Each row was made from one small tree. The marks that hang from a mark follow it in brackets, in alphabetical order. Every link used is in the known rows. Write each row's tree.
Known rows
saral[zagug[duge[kabe] teti]]: [ 11  -1  11  -4  11   8  -4  28 -19 -13  -2  14  -5 -10 -17   0 -21  -5
   3  -8   7  -5   4  10   7   2   8]
rute[nulu[sofus[susab teti]]]: [ 28  21  56 -14   1  19  28  27  12  13  10  23 -22 -21 -14 -17  10 -11
   8   9  13 -26   1  27 -15  10 -26]
susab[sofus[teti]]: [  7  10  42 -10  14  14   1  23   6   8  23 -18   4 -35 -28 -17  10 -20
  10  15  26 -28  11  37  -8 -21 -18]
zeni[berem[zino] zagug[duge saral teti[sofus[susab]]]]: [ -2  13  62  16  44  -8  16  32 -24  -4 -16  -5 -44  -6 -30 -59 -49 -18
  -1 -23   6 -27  44   5  16  15  19]
berem[zino[muto]]: [  7 -12  49   1  20   5   6  15  10   2   0   3 -37   1 -11 -19  -7 -19
  28  22   6 -22  13   8 -13  12  -2]
nulu[sofus[susab teti]]: [ 22  23  56 -27   2  16  -3  40   3  15  21   0 -10 -21 -12  -7  13  -8
  11  13  13 -22   0  21  -7  14 -30]
zagug[duge[kabe] saral teti]: [  9 -15  26 -26   6  -4 -25  54  -8  -2 -21  14 -32 -24 -44 -33 -12 -16
   7 -31  30 -26   7  12   2   1  16]
kabe[duge[zagug[teti]]]: [ 17  -9  14 -14  -3  21   8  18   0  -4  19   1   0 -19  -7 -13   6   0
  19   7   7 -10   8  14 -13  -5   0]
kulo[kabe[duge[zagug[saral]]]]: [  3 -35  13 -10  25  17 -10  28  13  -5   5  20 -43 -31 -26 -22   1 -26
  29 -15   4 -23 -14   8   6 -21  11]
zino[berem muto]: [ 11  -7  41   6  12  17  -1  11  -1  10   8  18 -19 -12   2 -15  -1  -7
  33   9  26 -24  12  17  -2   2  -4]
saral[zagug[teti[sofus[susab]]]]: [ -1   7  38   4  20   1  20  24  -6  -1  27  -6   0 -16  -2  -1 -26 -10
  11  -1   5   0  17  16  -1  -1 -15]
zagug[duge saral teti[sofus]]: [ -1 -19  30 -12   3  -6   1  45  -6   4  -1 -12 -24 -19 -40 -40 -20  -9
  22 -38  28 -30  24  22   1 -18   6]
kabe[duge[zagug]]: [ 17 -14  12  -6  -1  28   7  14   0  -6  16   8 -14 -15   0 -10   5  -3
  25  11  -4 -17   7  10 -17  -9  -4]
saral[zagug[duge]]: [ 10  -9  10  11   2  19   7  19 -17 -10   3  16 -25  -3  -3   1 -18   3
  17   2  -3 -15  11   3   4  -2  -4]
saral[zagug]: [  6  -1  27  17  16  11   7  13 -10  -6  16  10 -19 -15   2   3 -14 -12
  17  15  -5  -6   9   5  -2   2  -8]
teti[sofus]: [ -1  -8  47  -1  21   2  14  26   3   7  27 -19  -6 -22 -14 -18 -15 -25
  31  -2   1 -24  19  27 -19 -29 -12]
saral[zagug[duge[kabe] teti[sofus]]]: [  3  -3  15   1  19   5   4  25 -20 -14   5  -2   2  -9 -18  -4 -31 -10
   8 -20   3  -5   9  20   5 -14   7]
berem[zino]: [  7  -7  48  -5  20  -4   4  20   4   7   3   4 -41  -7 -14 -17 -10 -24
  22  17   0 -22  15   5 -16   6  -3]
zeni[berem]: [ 14  15  58   6  18   2   8  23 -10   7   8   6 -16 -25 -17 -24 -12 -22
  11  16   6 -21  22   9  -6   5   0]
kulo[kabe[duge]]: [  9 -32  18 -19  16   9  -5  35  15   6  10  18 -28 -32 -31 -17   3 -19
  25  -4   3 -30  -8  12   1 -23   3]
nulu[sofus[susab]]: [ 14   3  48 -11   2  15  -2  38   0  12  20   9 -27 -15   1  -4  -6 -17
  20  14   7 -26   0  11 -20   4 -30]
kabe[duge]: [ 18 -18  20 -12  -9  13   7  27   2   7  13   8 -16 -20 -11 -15   5   1
  21  15   0 -29  16  12 -18 -10  -7]
zeni[zagug]: [  9   4  46  12  32  16   5  29 -10   0  15   1 -14 -27  -8 -24  -7 -15
  17  16  -3 -18  15   6  -7   5  -4]
sofus[susab]: [ 15   3  54 -24   4  10   7  48  13  13  18  21 -29 -19   0  -4  -4  -8
  17  17   9 -28  13   4 -17  14 -35]

Write each row's tree
[  1 -14  37 -30  14  -7 -11  61  -3  -1 -11   4 -30 -18 -38 -33 -28 -18
  10 -44  25 -31  16  20  -1  -9   1] | zagug[duge[kabe] saral teti[sofus[susab]]]
[  3   0  21  -2   6   9  19  30 -12  -5  15   0  -6  -4  -7  -2 -30   5
  11 -14   7 -10  19  15   6  -5 -12] | saral[zagug[duge teti[sofus[susab]]]]
[  9 -24  24 -14  10   5 -25  48  -8  -6 -26  24 -54 -17 -33 -28 -14 -20
  17 -24  13 -38   6   7  -3  -6  10] | zagug[duge[kabe] saral]
[ 18  -4  23 -34   2   4 -14  48  -8  -1  -6   9  -1 -20 -36 -15  -6  -7
   6 -14  23 -21   5  17  -5  -1   6] | zagug[duge[kabe] teti]
[  4   6  37 -15  41  11  -7  21  -4 -16  16 -12  12 -25 -15 -11 -14 -41
  15 -14   7   4  -7  26 -14 -14   8] | duge[kabe zagug[teti[sofus]]]
[  0 -15  37 -22   0  -4   5  56   0   7   0  -2 -32 -16 -33 -36 -23  -4
  17 -37  30 -33  26  18   0  -8  -9] | zagug[duge saral teti[sofus[susab]]]
[  5  -1  35 -12  37   8 -24  28  -4 -16  -3   8 -20 -31 -21 -21  -8 -42
  12 -16  17   1 -10  11  -6   4  16] | duge[kabe zagug[saral teti]]
[  5   0  21  -8  17   7   7  33 -14 -12   6   6  -4  -6 -12   0 -34  -6
   5 -19   4  -8  11  17   4  -6  -4] | saral[zagug[duge[kabe] teti[sofus[susab]]]]
[  4 -18  17  -4   6  13   7  19  -1  -6  15  -8 -14 -21 -13 -28  -6 -11
  24 -12   8 -14  14  18 -10 -16   6] | kabe[duge[zagug[saral teti[sofus]]]]
[ -3   3  32  13  21   0  16  15 -10  -3  27 -14   7 -18  -8  -5 -24 -14
  15  -2   4   3  15  19   0  -9  -3] | saral[zagug[teti[sofus]]]
[ -4  -3  39  -8  44   4 -16  26  -4 -17   4  -7 -12 -29 -22 -25 -19 -48
  17 -27  13   0  -4  21  -8 -12  16] | duge[kabe zagug[saral teti[sofus]]]
[  6 -14  23 -13   5  15  11  27   4  -3  16   0 -21 -18  -7 -24  -9  -7
  21 -12   9 -17  16  15 -11  -9  -6] | kabe[duge[zagug[saral teti[sofus[susab]]]]]
[ 10  -2  12   2   0  11   7  24 -17  -7   7   8  -7  -9 -12  -2 -17   6
  10  -4  11  -6  12   8   8   4   0] | saral[zagug[duge teti]]
[  5  10  42 -23  39  12  -4  30   1 -14  18  -4   6 -22 -10  -7 -17 -37
  12 -13   7   2  -5  22 -14  -5  -3] | duge[kabe zagug[teti[sofus[susab]]]]
[ -5  -4  40   2  27   8   2  20  -1  -7  19 -15 -15 -27 -15 -28 -13 -30
  27 -19  17  -2   8  18  -7 -10   4] | duge[zagug[saral teti[sofus]]]
[  3  -2  36  -2  19  11  -6  23   0  -6  12   1 -22 -28 -14 -24  -2 -25
  22  -7  22  -1   3   8  -4   6   5] | duge[zagug[saral teti]]
